Each row comes from the steps of one path. Every step used is in the known rows, and no mark comes twice. Write the path behind each row, first mark first.
(in the rows, 128 means zero)
Known rows
divo > tege > metuk > gazav: [191 221 180  94 172 127 112  81  95 119 134 118 144 142 127 169 125 102
 143 140 110 146  94 128  99 142  54 115 190 122  89 202 104 164 100 145
 126 181 101 104 123 140 116 153]
tisi > rorodi > gilob > gazav > metuk: [141 144 122 126 166 163 134  66  99 125 142 104 108 149 156 161 102 119
 127 106  86  98 144 147 100 134  85  74 167 130 119 172 116 144 103 176
 130 134 148 107 138 130 121 142]
nifab > nazaz > mepila > rorodi > gilob > gazav: [105 169 146 110 166 179 154 117 111 129 121  98 111 169 146 127 132 105
 138 111 104 108 176 181 111 142  99  72 158 166 106 177 114 164  52 167
 135 122 127  88  97 149 154 127]
nazaz > mepila > rorodi > gilob > gazav > divo > tege > rukid: [147 241 190 106 182 174 111 118 102 117 139 132 142 148 171 132 148  72
 185 133  80 122 139 168 143 143  89  84 146 154  74 201 129 184  70 145
 131 129 130  90 111 135 183 133]
tisi > rorodi > mepila > nazaz: [148 200 107 115 134 131 127 123  94 138 117 113  91 168 138 145 113 131
 148 132 109 113 133 143 115 106  86  73 174 146 105 159 121 152  97 141
 104 127 127 107 114 132 101 127]
nazaz > nifab > giba: [126 160 174 182 126 178 147 138  90 152 117  87 109 160 124 135 128 100
 123 144 147 103 174 147 128 137 125 113 188 120 124 165 128 181  79 118
 117 114 131 143 119 134 117 134]
metuk > tege > rukid > giba: [132 205 160 149 160 141 107 128  82 143 149 107 133 142 141 136 109 150
 131 150 108 106  99 122 123 133  79  98 183 128  95 203 131 208 112 142
 119 164 114  79 115 143 140 159]
nazaz > nifab > giba > rukid > tege > metuk: [113 174 189 131 130 153 115 117  79 149 110 108 127 164 118 153 123 135
 108 151 115 112 112 144 106 128  84 102 177 111 100 179 126 207  79 133
 124 171 116 114 116 147 130 153]
gilob > gazav > metuk > tege > rukid > giba > liga: [ 98 193 150 146 146 130 112  90 102 140 159 128 151 126 147 160 103 145
 129 139  77 120 109 111  89 115  69  84 167  99 117 166 106 195  96 155
 131 153 114  78 128 131 123 155]
rukid > tege > metuk > gazav > divo: [175 203 145 117 145 156 109 103  96 108 139 113 147 132 164 148 116 135
 146 130  96 164 137 127  88 132  59 107 213  99  70 188 118 165 143 166
 128 133 138  80 161 121  99 176]
divo > tege: [180 233 201 127 164 172 127 116  95 142 115 125 131 171 129 165 133  91
 168 150 141 129 148 140 132 150  85  90 166 107 128 195 113 161 121 116
 124 165 126  99 120 146 154 153]
gilob > rorodi > mepila: [135 188 152 113 140 180 164 113  92 136 132  91 112 153 135 137 113 114
 136 126 140  91 159 134  89 119  75  76 150 142 129 159  91 150 107 133
 126 144 132 107 112 126 131 105]
nazaz > mepila > rorodi > tisi > giba: [165 193 138 133 144 157 138 143  70 119 134  87  97 172 124 148 105 111
 143 103 126 129 110 115  90 116 101  90 172 129 101 172 151 150  90 138
 110 134  83 131 111 118 128 133]
giba > rukid > tege > metuk > gazav > divo: [160 209 138 125 139 150 123 104 102 113 136 126 144 135 153 139 119 143
 136 123  90 164 133 117  91 121  51 114 198  95  72 192 112 168 140 166
 135 136 134  74 170 113 109 183]
mepila > nazaz > nifab > giba > gilob: [ 98 160 169 151 134 134 147 133 107 164  93 125  93 154 126 129 132 126
 109 148 147 126 166 124 157 124 107  99 179 122 112 150  91 171  52 116
 115 127 121 126 140 143 118 151]
rukid > tege > metuk: [157 185 193  96 145 156  94 110  73 135 116  98 136 162 131 179 116 140
 122 158 109 119 111 148 100 140  75  84 183 110 102 193 131 188 108 143
 115 186 125  92 120 159 117 152]
metuk > gazav > divo > tege > rukid: [182 252 183 123 169 154 110 117 102 123 145 134 142 135 148 149 138  88
 174 144  97 127 122 138 145 139  77 113 168 123  81 209 122 180 118 135
 129 141 126  88 145 121 150 157]
tisi > rorodi > gilob > gazav > divo: [150 191 145 127 156 196 137  99  96 103 135 102 113 160 171 132 110 126
 151 116 103 127 184 155 118 133  82  71 182 124 113 190 128 145 120 172
 149 115 170  97 135 102 139 156]
metuk > tege > rukid > giba > liga > lutu: [133 228 164 106 136 156  89 111  90 159 128 117 144 151 165 126 111 173
 146 176 109 124 131 115 132 118  56  74 178  89  97 170 127 177  86 129
 141 162  99  48 108 125 119 182]
liga > lutu: [181 207 159 100 137 190 119 125  91 155 110  96 124 168 155 133 115 149
 133 171 120 116 174 138 138 134  78  83 174 103 109 184 137 145 101 124
 132 146 127  60 122 132 116 171]
giba > tisi > rorodi > gilob > gazav: [139 169 149 112 154 170 151  80  84 121 131 100  95 179 137 157  99 132
 110 109 123  97 147 142 101 120  90  63 165 143 135 174 114 142  72 164
 148 168 136 119  90 124 158 148]
tisi > giba > gilob > rorodi > mepila: [117 174 160 117 140 159 163 105  91 141 122 101  92 153 133 134 101 127
 125 126 149 101 142 105 109 108  64  72 154 130 126 153  77 146  90 124
 132 154 119 112 106 119 130 114]
gilob > giba > nifab: [114 169 187 141 132 165 170 144  98 120 117 114 104 169 129 127  95 122
  82 144 111 107 163 121 111 119  82  98 174 118 143 183 104 173  94 113
 120 131 143 133 132 110 144 161]
mepila > rorodi > tisi > giba > rukid > tege: [127 197 143 154 129 159 140 140  80 139 127 115  99 184 118 125  99 163
 135 101 139 127 116 112  92 113  75  76 177 106 105 165 127 177 111 157
 121 158  88  90 128 129 149 176]
divo > tege > rukid > giba > nifab > nazaz > mepila > rorodi > tisi: [130 218 149  92 164 147 140 159 105 137 121 133 107 164 131 124 133  93
 145 113 136 114 113 162 105 115 104  93 168 153  85 173 151 196  68 128
 110 127  77 125 120 142 172 136]
tege > rukid > giba > nifab > nazaz > mepila > rorodi > gilob > gazav: [ 81 170 153 115 172 159 153 130 111 135 125 115 102 164 149 106 117 115
 117 121 101 102 152 179 116 131  96  76 165 169  96 181 123 194  38 163
 131 124 122  99  83 143 172 132]
metuk > tege > rukid > giba > tisi > rorodi > mepila: [145 190 119 130 131 130 120  91  76 141 148 114 107 155 146 153  94 144
 127 120 115  89  85 101  94  82  69  78 184 128 103 164 127 170 104 137
 132 164 107 117  82 126 126 141]
metuk > tege > rukid > giba > nifab > nazaz > mepila > rorodi: [100 196 153 142 145 133 107 155 101 149 123 136 127 173 157 101 143 127
 135 124  70 114 126 137 107 103  88 106 185 144  73 158 139 216  66 145
  99  97 103  93 118 153 141 154]
gilob > rorodi > mepila > nazaz > nifab > giba > liga: [ 77 185 163 150 110 149 146 121  99 150 116 115 112 151 125 135 129 113
 142 137 137 113 166 133 100 104 101  83 163 116 130 111  86 177  55 123
 119 121 115 137 117 119 112 117]
nazaz > mepila > rorodi > tisi > giba > rukid > tege: [118 186 139 154 129 156 136 142  79 144 124 110 111 185 128 125 104 150
 128 102 142 135 121 102  70 111  82  80 170 106  96 161 139 176  99 145
 117 151  89  91 107 137 145 166]
divo > tege > rukid > giba > tisi: [155 213 163 127 137 141 138 115  81 153 122 139 116 147 121 180 109 123
 113 144 123 112  99 109 111 104 102 101 171 103 113 171 114 191  97 116
 122 191  99 109 119 150 174 174]
mepila > nazaz > nifab > giba > gilob > gazav > metuk > tege > rukid: [ 88 180 133 136 158 118 101 114 105 142 143 132 134 123 147 146 134 120
 133 133  41  89  85 134 152 124  94 108 163 162  68 163  89 201  63 147
 121 117 119 103 142 134 141 146]
lutu > liga: [153 250 203 155 124 157 139  92 105 153 113 111 118 162 116 176 121 122
 124 131 135 105 173 150 102 125  71  86 154 118 129 184 147 152 121 130
 112 128 148 120 141 141 133 120]
gilob > gazav: [146 178 158 133 151 184 157 114 102 127 138  92 131 159 127 162 103 120
 110 132  90 106 165 148  91 139  97  88 163 135 141 194 116 157  95 150
 134 138 154  89 107 135 139 136]
nifab > giba > rukid > tege > metuk > gazav > divo: [147 200 136 141 131 155 126 102 103 116 134 118 136 132 146 129 121 136
 142 123  83 155 130 124 102 119  59 114 218  92  74 186 104 184 124 159
 136 132 122  84 178 113 101 177]
rukid > tege: [147 179 172 146 135 173 120 131  82 148 120  97 128 173 140 151 108 152
 132 140 156 126 160 129  91 144  89  74 190  99 115 175 127 170 130 142
 114 161 132  77 114 158 124 169]
nazaz > nifab: [148 175 179 155 141 167 141 145  83 148 122 102 126 168 139 152 126 109
 108 145 168 122 188 134 100 141 114 116 153 131 118 175 147 154 108 126
 110 117 158 132  90 132 133 145]

Which path is each row?
[109 178 147 123 126 155 163 160  97 145  87 113  61 184  96 135 109 127
 115 122 146  83 130 144 134 103 102 111 185 122 132 154 116 180 115 115
 128 125 106 138 151  99 148 159] : gilob > rorodi > tisi > giba > nifab > nazaz
[107 150 188 159 135 150 151 123 104 164 102 115 102 155 126 131 127 122
 100 149 160 119 175 116 151 128 102 103 180 111 124 164  98 167  61 113
 125 134 126 129 132 139 118 149] : nazaz > nifab > giba > gilob
[137 226 159  73 174 153 151 107 100 111 137 129 106 129 133 130 115 118
 145 103 167 122 110 121 107 123  71  84 167 140  95 162  95 172  93 146
 136 167  90 120 162 109 177 149] : metuk > gazav > divo > tege > rukid > giba > gilob > rorodi > tisi
[ 88 170 147 141 142 131 122 160 104 166 105 118 129 163 143 127 135 114
 106 149 118 109 123 124 106 115 102 121 177 124  87 176 142 203  95  98
 116 119 120  98  97 142 134 151] : metuk > tege > rukid > giba > nifab > nazaz > mepila
[111 216 176 149 140 130 107 111  92 146 146 124 144 142 137 148 112 153
 133 154 119 126 117 106 106 116  66  85 167  95 119 176 117 194  99 137
 127 167 105  82 122 130 121 159] : metuk > tege > rukid > giba > liga
[187 240 205  84 165 166  96 101  88 118 111 128 145 149 145 179 137  88
 169 162  84 138 115 160 134 142  70 100 176 105  98 207 120 178 120 126
 130 165 136 103 147 136 141 151] : gazav > divo > tege > metuk
[107 183 160 154 126 174 181 126 103 126 123 111 112 159 107 130 114 125
  92 126  96 100 151 114 115 120  76 106 141 114 143 191  96 181  94 125
 134 148 128  96 159 111 149 158] : gilob > giba > rukid
[106 184 136 121 151 186 155 136 120 117 114 125 116 160 175 107 130 107
 145 115  87 138 196 171 116 125  91  87 182 134  90 174 117 161  94 158
 141  79 158  91 136 116 154 154] : giba > nifab > nazaz > mepila > rorodi > gilob > gazav > divo
[ 98 180 133 145 148 127 103 141 107 150 127 143 129 161 165 108 142 122
 136 118  49 113 118 136 101 102  87 111 187 139  64 149 134 214  75 152
  93  88 106  93 137 156 132 155] : gazav > metuk > tege > rukid > giba > nifab > nazaz > mepila > rorodi
[175 219 140 100 151 169 150 142  95 115 140 107 107 165 122 141 126 120
 142 103 129 118 142 157 101 125  93  80 162 151 109 177 136 152  96 160
 112 133  90 116 159 132 143 138] : mepila > rorodi > tisi
[134 179 157 111 145 133 129  88  93 112 139 104 135 141 124 146 106 141
 103 123 100 133  97 111  75 129  49 108 192 118  89 187  96 187  90 159
 128 180 101  93 131 132 113 168] : gilob > giba > rukid > tege > metuk > gazav
[153 195 165 143 144 163 123 136  91 134 131 113 137 178 156 126 144 110
 134 121  85 136 170 129  78 120  94  93 165 136  97 161 142 167  72 149
  92 108 123  93 119 158 121 134] : nazaz > mepila > rorodi
[163 210 120 117 142 146 128 109  91 103 140 113 125 133 140 143 103 139
 142 107 107 163 101 111  90 117  54 110 203  98  68 191 120 160 141 162
 140 143 107  95 164  94 114 179] : rorodi > tisi > giba > rukid > tege > metuk > gazav > divo
[127 165 150 115 157 160 164 109  99 125 129  97 100 153 115 162  84 130
 101 118 121 117 130 117 112 127  89  79 164 130 136 186 101 143  75 142
 146 157 117 109 106 120 146 141] : rorodi > tisi > giba > gilob > gazav
[134 189 149 137 138 142 135 158  88 148 106 118 115 167 137 151 134 115
 121 146 146 130 174 145 111 136 121 111 154 150  99 156 135 159  93 129
  94 106 151 126 101 137 132 148] : mepila > nazaz > nifab
[121 163 183 153 135 150 151 115 111 158 104 113  98 154 118 134 124 133
 109 148 134 118 160 116 160 125  89  92 186 100 132 173  84 166  69 117
 130 152 113 107 162 142 110 151] : nifab > giba > gilob
[160 218 184  71 169 159 101  67  75 112 114 134 119 155 155 177 113 107
 156 137  91 130  92 153 116 122  69  75 192 113  99 187 119 184  90 148
 146 189 125 124 112 133 168 162] : rukid > giba > tisi > rorodi > gilob > gazav > divo > tege > metuk
[118 185 116 121 151 130 132  92  88 135 148 140 118 135 150 156 106 145
 117 107  66 107  82 119 102 101  83  84 176 137  81 152  92 191  75 171
 129 167  93  96 131 150 174 175] : mepila > rorodi > gilob > gazav > metuk > tege > rukid > giba > tisi
[ 93 150 130 155 154 145 119  92 108 140 144 119 144 134 157 147 121 128
 129 117  69 110 117 113 114 130  80 100 186 130  95 155  78 171  96 153
 137 116 131 104 137 137 128 160] : nazaz > nifab > giba > gilob > gazav > metuk > tege
[174 205 140 134 144 159 140 138  71 113 136  90  85 171 114 149  99 124
 149 103 123 121 108 127 113 117  92  87 179 129 112 179 141 152 102 151
 115 140  84 129 132 111 130 144] : mepila > rorodi > tisi > giba
[149 186 126 130 139 157 140 149  80 129 117  89  86 173 115 147 112 107
 148 102 126 116 111 131 108 113 109  98 179 130 100 166 151 163  93 133
 113 123  79 127 124 119 127 138] : nifab > nazaz > mepila > rorodi > tisi > giba
[160 183 169 123 160 160 124  94  74 129 121  95  83 191 144 131 118 137
 139 125 174 106 159 143 138 135  76  63 170 132 122 188 137 136  99 156
 132 168 127 123 113 122 125 149] : tisi > rorodi > gilob
[142 158 130 148 111 153 149  98  80 149 128 103  91 166 138 154 103 116
 118 119 146  91 139 115  92  83  99  87 186 121 123 141 131 151  87 124
 129 134 122 157  80 123 112 125] : nazaz > nifab > giba > tisi > rorodi > mepila
[ 86 137 159 127 136 155 146 135  99 144  88 102  92 186 143 122 128 100
 102 130 146 100 163 135 109 114 106  98 174 127 114 160 141 174  75 103
 121 120 132 133  98 125 130 142] : tisi > rorodi > gilob > giba > nifab > nazaz > mepila
[107 167 135 164 124 158 151 147 100 157 110  95  99 149 128 131 129  96
 140 142 136 109 161 160 132 128 124 102 186 142 103 150 112 178  66 118
 111 102 123 140 108 138 110 116] : rorodi > mepila > nazaz > nifab > giba
[137 194 131  99 145 154 156 163 107 132 116 118 103 174 126 127 136 104
 124 105 134 117 146 155  91 111 104  96 164 151  98 162 144 163  82 133
 112 110  89 128 140 132 145 135] : giba > nifab > nazaz > mepila > rorodi > tisi
[123 163 147 122 179 143 132  76 117 146 139 139 130 117 151 169 101 109
 122 130  72 111 119 131 116 135  83  88 164 115 111 179  95 182  87 151
 126 146 132  87 142 151 146 148] : divo > tege > rukid > giba > gilob > gazav > metuk
[146 195 167 148 155 151 128 131  84 149 141 103 119 140 132 143 104 136
 115 156 124 105 128 136 120 134  94  98 175 121 112 205 146 204 102 137
 110 161 122  88 119 144 134 145] : tege > rukid > giba
[ 92 175 136 110 159 139 137  89 102 146 143 120 118 122 156 128 109 135
 131 123 113  91 106 109 108 109  53  74 157 143  96 150  68 176  94 142
 130 152 114  94 127 134 138 120] : gazav > metuk > tege > rukid > giba > gilob > rorodi > mepila
[121 176 156 114 173 179 152 110 100 118 137  96 123 169 155 126 124 107
 133 112 104 121 174 164  94 146  91  64 152 166 108 182 113 151  49 170
 132 133 132  92  86 148 157 123] : nazaz > mepila > rorodi > gilob > gazav
[150 238 186  97 144 167  98 107  96 164 115 127 137 154 160 136 112 145
 156 184 129 129 146 130 138 125  65  70 171  80 109 172 134 178  77 116
 137 170 101  58 101 132 132 174] : divo > tege > rukid > giba > liga > lutu
[136 190 142 147 132 153 127 111 100 122 133 119 138 134 153 125 124 129
 134 123 104 157 141 125  95 122  70 124 211 100  68 175 116 182 117 157
 134 117 132 103 154 110 110 174] : nazaz > nifab > giba > rukid > tege > metuk > gazav > divo
[116 184 152 151 154 119 125 136  96 149 138 142 121 148 148 123  96 148
  99 148  94 114 105 112 114 112  69 107 188 114  98 188 119 195 117 132
 113 138 125 107 132 127 142 172] : gazav > metuk > tege > rukid > giba > nifab
[144 217 169 106 132 164 104 114  93 162 120 113 133 151 158 132 105 162
 133 181 121 122 154 126 130 118  69  75 170  83 110 172 139 174  77 124
 134 161 106  55 110 127 114 170] : tege > rukid > giba > liga > lutu
[110 180 134 134 180 142 116  99  92 136 157 107 129 126 155 137 103 140
 135 133  93 102  94 141 123 144  75  82 177 144  85 198 113 200  97 165
 132 161 116  79 114 144 151 150] : rorodi > gilob > gazav > metuk > tege > rukid > giba
[123 182 155 114 161 162 138 130 101 141 106 105 100 177 150 112 154 108
 152 120 146 124 176 170 135 141  91  78 158 153  86 171 122 158  67 152
 119 129 109  95 122 154 138 137] : nifab > nazaz > mepila > rorodi > gilob
[159 228 171 107 169 180 141 109 105 113 120 130 120 148 146 160 109  90
 178 122 126 147 135 133 132 138  82  80 179 106 115 192 103 150 118 129
 152 144 126 107 130 112 175 160] : rorodi > tisi > giba > gilob > gazav > divo > tege
[139 193 185 109 138 148 111 111  82 141 114 114 132 166 119 164 119 148
 107 152 101 119 105 136 102 128  65  93 166 106 104 195 121 193 103 141
 126 190 118  85 131 148 132 161] : giba > rukid > tege > metuk
[113 208 158  81 164 151 143 120  87 122 137 112 103 146 121 134 115 145
 120 110 157  91  96 116 111 120  74  75 153 156 108 162  96 179  87 141
 133 179  86 118 151 119 175 142] : metuk > tege > rukid > giba > gilob > rorodi > tisi
